Every row comes from one small tree of marks. The marks that hang from a mark follow it in brackets, in alphabetical order. Every link used is in the known rows. Which tree was each row made from?
Known rows
kavi{fuzud{febi{seve}}}: [-0.22  1.36 -2.62 -0.10 -2.52  0.70  3.59  2.95  1.85 -1.50  2.34  2.16
  1.21 -0.69 -0.81 -0.16  0.78 -0.17 -2.56  2.21  0.17 -0.50  1.16]
kavi{fuzud seve}: [ 0.55  2.63 -1.36 -2.40 -4.75  5.14  4.42  2.58  2.38 -1.41  1.65  0.34
 -0.94  0.30  2.44  0.25 -1.47  0.81 -1.12  0.62  1.51  0.88  1.06]
fuzud{lasil}: [ 3.11  2.80 -1.67 -3.71 -3.92  4.07  0.94  1.39  2.91 -1.88  1.67 -0.01
  1.56  0.37  0.16  0.34  1.75  0.49 -0.92 -0.45  0.44  0.78  0.37]
pevo{seve{febi lasil}}: [ 2.13 -3.11  2.03 -1.44 -1.65  4.38 -3.02 -1.06  3.58 -0.31 -1.74  0.65
  1.52  2.64  1.76  1.15 -0.41 -2.25 -1.04  0.44 -1.98  3.73 -0.97]
febi{seve{lasil pevo}}: [ 1.31 -1.36 -2.44 -2.52 -0.17  2.90 -3.00  2.45  1.45 -0.13 -0.33  1.75
 -1.59  0.69 -0.22 -0.12 -0.13 -2.83 -2.83  1.02  0.95  1.77 -1.87]
fuzud{febi{seve} pevo{futut}}: [ 2.71  2.45 -6.08  1.20  2.19  1.04  3.61  2.89 -1.31 -0.53  1.81  4.79
  5.27  1.01 -0.52 -0.62  3.21 -3.02 -2.60  0.16 -1.13  0.41 -0.42]
fuzud{febi{seve{lasil}} pevo}: [-0.45  0.27 -5.09 -0.34  0.23  0.28  1.78  2.34 -0.95 -1.20  1.99  4.64
  3.32 -0.17 -1.01 -0.13  0.85 -3.15 -2.03  2.31 -2.69  0.38 -1.86]
febi{seve{kavi lasil{fuzud}}}: [-1.81 -0.46 -2.54 -2.29 -1.41  0.66 -0.78 -2.26  3.60 -2.13  2.65  1.80
  1.01  0.91 -1.02  0.46 -1.02 -2.90 -2.07 -0.78 -1.68 -1.23 -1.40]
seve{febi lasil}: [ 2.83 -1.67  0.52 -1.34 -2.37  4.58 -1.77 -0.13  2.26 -1.44 -0.52  0.94
  1.09  0.06  1.08  2.72 -0.58 -1.81 -1.17 -1.06 -0.27  1.85 -0.23]
febi{seve{kavi}}: [ 0.61  0.54 -3.27 -3.93 -1.90  1.46 -0.37  1.00  4.16  0.39  2.79  0.59
  0.89  2.63 -0.92  0.72  0.22 -1.69 -2.91 -0.84 -0.90 -0.40 -2.09]
febi{seve{lasil{fuzud} pevo}}: [-0.31 -0.81 -1.94 -1.93  0.63  2.70 -1.60  1.20  1.76 -2.74  1.05  1.91
 -0.88  0.13  0.31 -1.30 -0.41 -3.03 -1.98 -0.29  0.95 -0.16 -1.42]
lasil{seve}: [ 1.66  2.31 -0.56 -4.20 -5.45  3.74  2.50  0.62  2.32 -2.26  3.68 -0.52
 -0.14  1.93  3.30  1.12  0.76  0.21  0.25 -0.33 -0.57  0.18 -1.39]
kavi{fuzud{lasil} seve}: [ 0.56  1.99 -2.22 -1.58 -4.96  5.38  3.02  1.26  3.19 -0.99  1.99  0.35
 -0.45 -0.56  0.14 -0.70 -0.32  1.69 -0.95  1.64  0.99  2.52  2.55]
seve{lasil}: [ 2.09  1.77 -0.70 -3.22 -3.57  3.53  0.61  0.76  1.56 -2.15  0.14  1.33
  0.83  0.19  1.66  2.15 -0.22 -1.28 -1.02  0.09  0.09  0.05 -1.24]
pevo{futut fuzud{febi} seve{kavi lasil}}: [ 2.83 -0.98 -2.65 -0.01  2.56  0.43 -1.85  0.02  0.98  0.92 -3.10  1.80
  6.38  2.81  0.13  1.04  2.60 -2.33 -1.51  2.31 -5.48  2.59 -0.47]
kavi{fuzud seve{pevo}}: [ 0.42  0.82 -1.37 -3.11 -2.29  5.77  1.24  5.10  2.16 -0.83  0.57 -0.97
 -2.40  0.28  1.72 -1.24 -0.26  0.24 -1.39  0.60  2.71  1.23  0.66]
febi{seve{lasil}}: [ 1.55  0.32 -2.48 -1.78 -2.56  2.32  0.21  0.14  1.72 -0.63  0.97  3.06
 -0.04  0.55  0.58  1.34 -1.14 -2.31 -2.58  0.81 -0.16  1.36 -1.46]
kavi{fuzud{febi pevo} seve{lasil}}: [-2.22  0.80 -3.61  0.14 -2.12  2.73  4.41  2.79 -0.94 -1.69  1.17  3.21
  2.09 -1.52  0.29 -0.40 -0.27 -0.80 -0.63  3.62 -1.79  0.89  0.64]
kavi{fuzud{pevo} seve{lasil}}: [-2.54  1.62 -2.33 -1.51 -2.50  3.83  3.81  1.84  0.79 -1.14  0.79  2.14
  0.62 -0.64  1.90  0.14 -1.75 -0.82 -1.33  1.62  0.45  1.01  1.11]
fuzud{febi}: [ 3.39  2.74 -2.11 -2.72 -2.79  2.86  2.81  3.44  0.61 -3.00  2.15  1.02
  2.50  0.45  0.76  0.69  2.32 -0.55 -0.24  0.58 -1.02 -1.01 -1.68]
febi{seve{kavi{fuzud} lasil pevo{futut}}}: [-0.88 -2.27 -1.86  0.53  1.54  1.13 -4.27  0.37  3.57  2.10 -2.15  1.56
 -0.15  0.14 -2.26  0.52  1.27 -2.20 -4.29  0.68  1.38  1.55  2.61]
seve{febi}: [ 3.64  0.07  0.09 -2.58 -2.07  4.84  0.11  1.83  2.92 -1.69  1.12 -0.28
  1.57  1.18  1.65  1.65  0.44 -1.04 -1.11 -2.55  0.61  0.73 -0.34]
seve{febi kavi{fuzud} lasil}: [-1.86 -3.11  1.45 -1.08 -2.49  2.19 -2.81 -1.13  5.30 -0.29 -0.85 -0.88
  0.93 -0.73 -1.04  2.99 -0.41 -0.54 -2.14 -0.80 -0.49  0.61  2.60]

Which tree is each row?
[ 2.06  4.56 -3.70  0.21  1.80  1.85  5.38  2.14 -1.31 -4.85  2.31  3.09
  6.76 -0.15  1.25 -1.22  3.97 -2.31 -0.46 -1.76 -0.80 -2.82  0.26]	lasil{fuzud{febi pevo{futut}}}
[ 1.38 -2.95  1.28 -3.70 -1.08  3.40 -3.50 -0.08  6.02  0.75  0.21 -1.60
  2.64  4.54  0.18  0.62  1.02 -1.72 -1.35 -1.25 -2.66  2.21 -1.61]	pevo{seve{febi kavi}}
[-0.27 -1.21 -0.33 -0.70  3.84  2.49 -1.11 -1.62  4.13 -1.13  0.31  0.40
  6.58  4.14  0.86 -1.15  2.73 -3.61 -1.34 -3.58 -2.30  0.47  0.42]	lasil{fuzud{pevo{futut seve{febi kavi}}}}
[ 0.91 -3.19 -0.06 -2.33 -2.00  3.18 -3.99 -1.22  4.01 -0.21 -0.11 -0.32
  1.49  0.79 -0.88  2.92 -0.01 -1.99 -1.38 -1.37 -1.85  1.12 -0.63]	seve{febi kavi lasil}
[ 1.04  0.09 -7.26  1.01  2.11 -0.24 -0.27  0.67  1.23  1.13  2.13  3.55
  6.32  1.14 -4.71 -1.06  4.74 -2.62 -2.81  0.99 -3.31  1.42  0.73]	fuzud{febi{seve{kavi}} lasil pevo{futut}}
[-0.93  0.69 -0.73  1.78  1.22  0.67  1.93  0.56  0.52 -0.66 -2.36  3.55
  5.51  0.62  0.57 -0.49  2.94 -1.56 -1.69  3.22 -1.54  1.45  2.50]	kavi{fuzud{febi pevo{futut seve{lasil}}}}
[ 0.82  1.75 -1.39 -1.10 -2.42  2.00  2.44  0.08  0.21 -5.44  1.97  2.19
  2.84 -1.40  0.57  0.34  0.99 -1.46  0.49  0.65 -1.81 -1.95 -1.18]	seve{lasil{fuzud{febi}}}
[ 2.34  2.24 -2.51 -3.33 -3.33  2.97  1.74  1.34  1.76 -1.41  2.66 -0.91
  2.33  0.88  2.22  0.23  1.13  1.56 -0.05  0.16 -2.00  2.12  0.89]	pevo{fuzud{lasil{seve}}}
[ 6.42  3.70 -4.14 -0.08  1.48  2.20  3.75  4.03 -1.55 -1.52 -0.64  1.98
  5.95  0.39  2.02  1.15  3.10 -0.68 -1.45 -0.61 -1.22  0.09  0.56]	pevo{futut fuzud{febi}}
[-3.19  2.30 -1.09 -2.43 -3.95  1.90  3.44  0.63  3.11 -1.74  3.53 -0.32
  1.93 -0.54  0.85 -0.88  2.07  1.82 -0.35  0.98  0.31  0.61  3.32]	kavi{fuzud{lasil{seve} pevo}}
[ 2.56 -3.39  0.50 -2.03  0.00  5.12 -4.80  2.38  2.07 -0.78 -1.83 -0.23
 -0.36  0.22  0.40  1.28  0.67 -2.24 -1.52 -1.03  0.71  2.17 -0.60]	seve{febi lasil pevo}
[-2.63  0.93 -1.76 -3.81  1.21  0.17  1.76  1.37  2.87 -3.38  3.13  0.15
  6.16  3.31 -0.40 -2.85  3.15 -2.35  0.06  0.21 -4.47 -2.19 -2.45]	lasil{fuzud{febi pevo{seve{kavi}}}}
[ 2.54 -3.27 -2.37 -3.31  2.83  3.56 -5.93  3.94  3.97  1.00 -0.94 -3.16
  3.00  1.15 -1.97 -0.12  2.38 -0.31 -1.95 -2.31 -1.54  2.53  1.07]	seve{febi kavi pevo{fuzud{lasil}}}
[ 5.72 -1.22 -0.47 -0.50  2.13  5.79 -3.00  2.85  1.90 -0.26 -1.91  0.07
  1.45  1.27  1.03  0.71  2.90 -2.22 -2.20 -3.13  2.15  1.98  0.79]	seve{febi pevo{futut}}
[-1.47  1.09 -1.06 -6.02  0.04  1.61 -0.08  1.94  4.08 -0.11  1.20 -0.94
  4.28  4.79  0.99 -0.96  1.99 -1.92 -1.31 -0.51 -2.38 -0.07 -2.55]	fuzud{pevo{seve{kavi}}}
[ 0.43 -3.57 -0.39 -0.18  2.92  2.44 -4.35 -2.15  3.39  1.83 -2.64  1.48
  5.51  3.77 -0.22  1.13  2.11 -4.01 -2.21 -0.82 -3.11  3.35  0.17]	fuzud{pevo{futut seve{febi kavi lasil}}}
[ 0.68 -0.82 -0.89  0.48  0.63  0.89 -1.32 -3.23  2.57 -2.14 -0.56  2.12
  5.25  2.29 -0.87 -0.31  2.99 -3.13 -0.48  1.47 -4.25  0.40 -0.65]	pevo{futut seve{kavi lasil{fuzud{febi}}}}
[ 6.01 -2.06 -2.46  0.31  1.32  8.08 -2.11  2.79  0.98  0.68 -1.23  0.89
 -0.01  1.88  1.14 -0.08  1.20 -2.72 -1.78 -1.90  1.06  4.34 -0.01]	kavi{seve{febi pevo{futut}}}
[ 6.23  1.89 -4.08 -0.73  3.82  2.99  0.57  6.52 -1.72 -1.12 -1.83  0.72
  4.47  0.29  1.24 -0.26  4.01 -1.30 -1.72 -0.64 -0.25  0.55  0.26]	seve{pevo{futut fuzud{febi}}}
[ 6.39 -0.68 -1.86 -0.52  4.61  5.03 -2.12  4.96  0.52  0.10 -3.00 -0.47
  3.39  1.17  2.24  0.89  2.13 -1.66 -2.47 -3.80  1.40  2.36  1.56]	seve{febi pevo{futut fuzud}}
[-1.31  1.26 -0.72 -3.52 -4.07  1.72 -0.20  0.37  5.88 -0.61  1.56 -1.82
  1.43 -0.24 -2.08  0.46  1.81  1.56 -1.67  0.14  0.51 -0.32  2.95]	seve{kavi{fuzud{lasil}}}
[ 1.04 -0.19 -4.51 -2.22 -1.48  0.29  0.20  1.72  2.48 -0.14  3.26  1.58
  2.21  1.66 -2.65  0.32  1.73 -1.98 -2.07  1.13 -2.95 -0.43 -2.46]	fuzud{febi{seve{kavi}}}
[-1.24  0.88 -0.44 -3.70 -2.39  1.86 -0.36 -1.68  3.57 -3.70  1.82 -0.09
  1.75  0.37  0.11  1.09 -0.03 -1.60 -0.53 -1.56 -1.37 -2.27 -1.10]	seve{kavi lasil{fuzud}}
[ 3.76 -2.69 -1.91 -2.37 -0.64  7.78 -2.12  4.16  1.85 -0.16  0.45 -0.61
 -1.46  1.84  1.13 -0.60 -0.28 -1.91 -0.99 -1.22  0.44  3.55 -1.51]	kavi{seve{febi pevo}}
[ 4.43  1.18 -0.87 -0.71  1.63  2.87 -0.02  0.36  0.74  0.40 -3.85  1.96
  4.51  2.73  3.71  1.09  0.47 -1.99 -1.84  0.46 -1.67  3.07  0.46]	pevo{futut fuzud seve{lasil}}
[ 5.89  2.07 -3.54 -1.66  3.08  4.07 -1.24  4.47  0.59 -0.20 -2.18 -0.24
  3.55  0.40  0.78 -0.58  3.54 -0.37 -2.16 -1.50  1.29  2.25  2.23]	seve{pevo{futut fuzud{lasil}}}
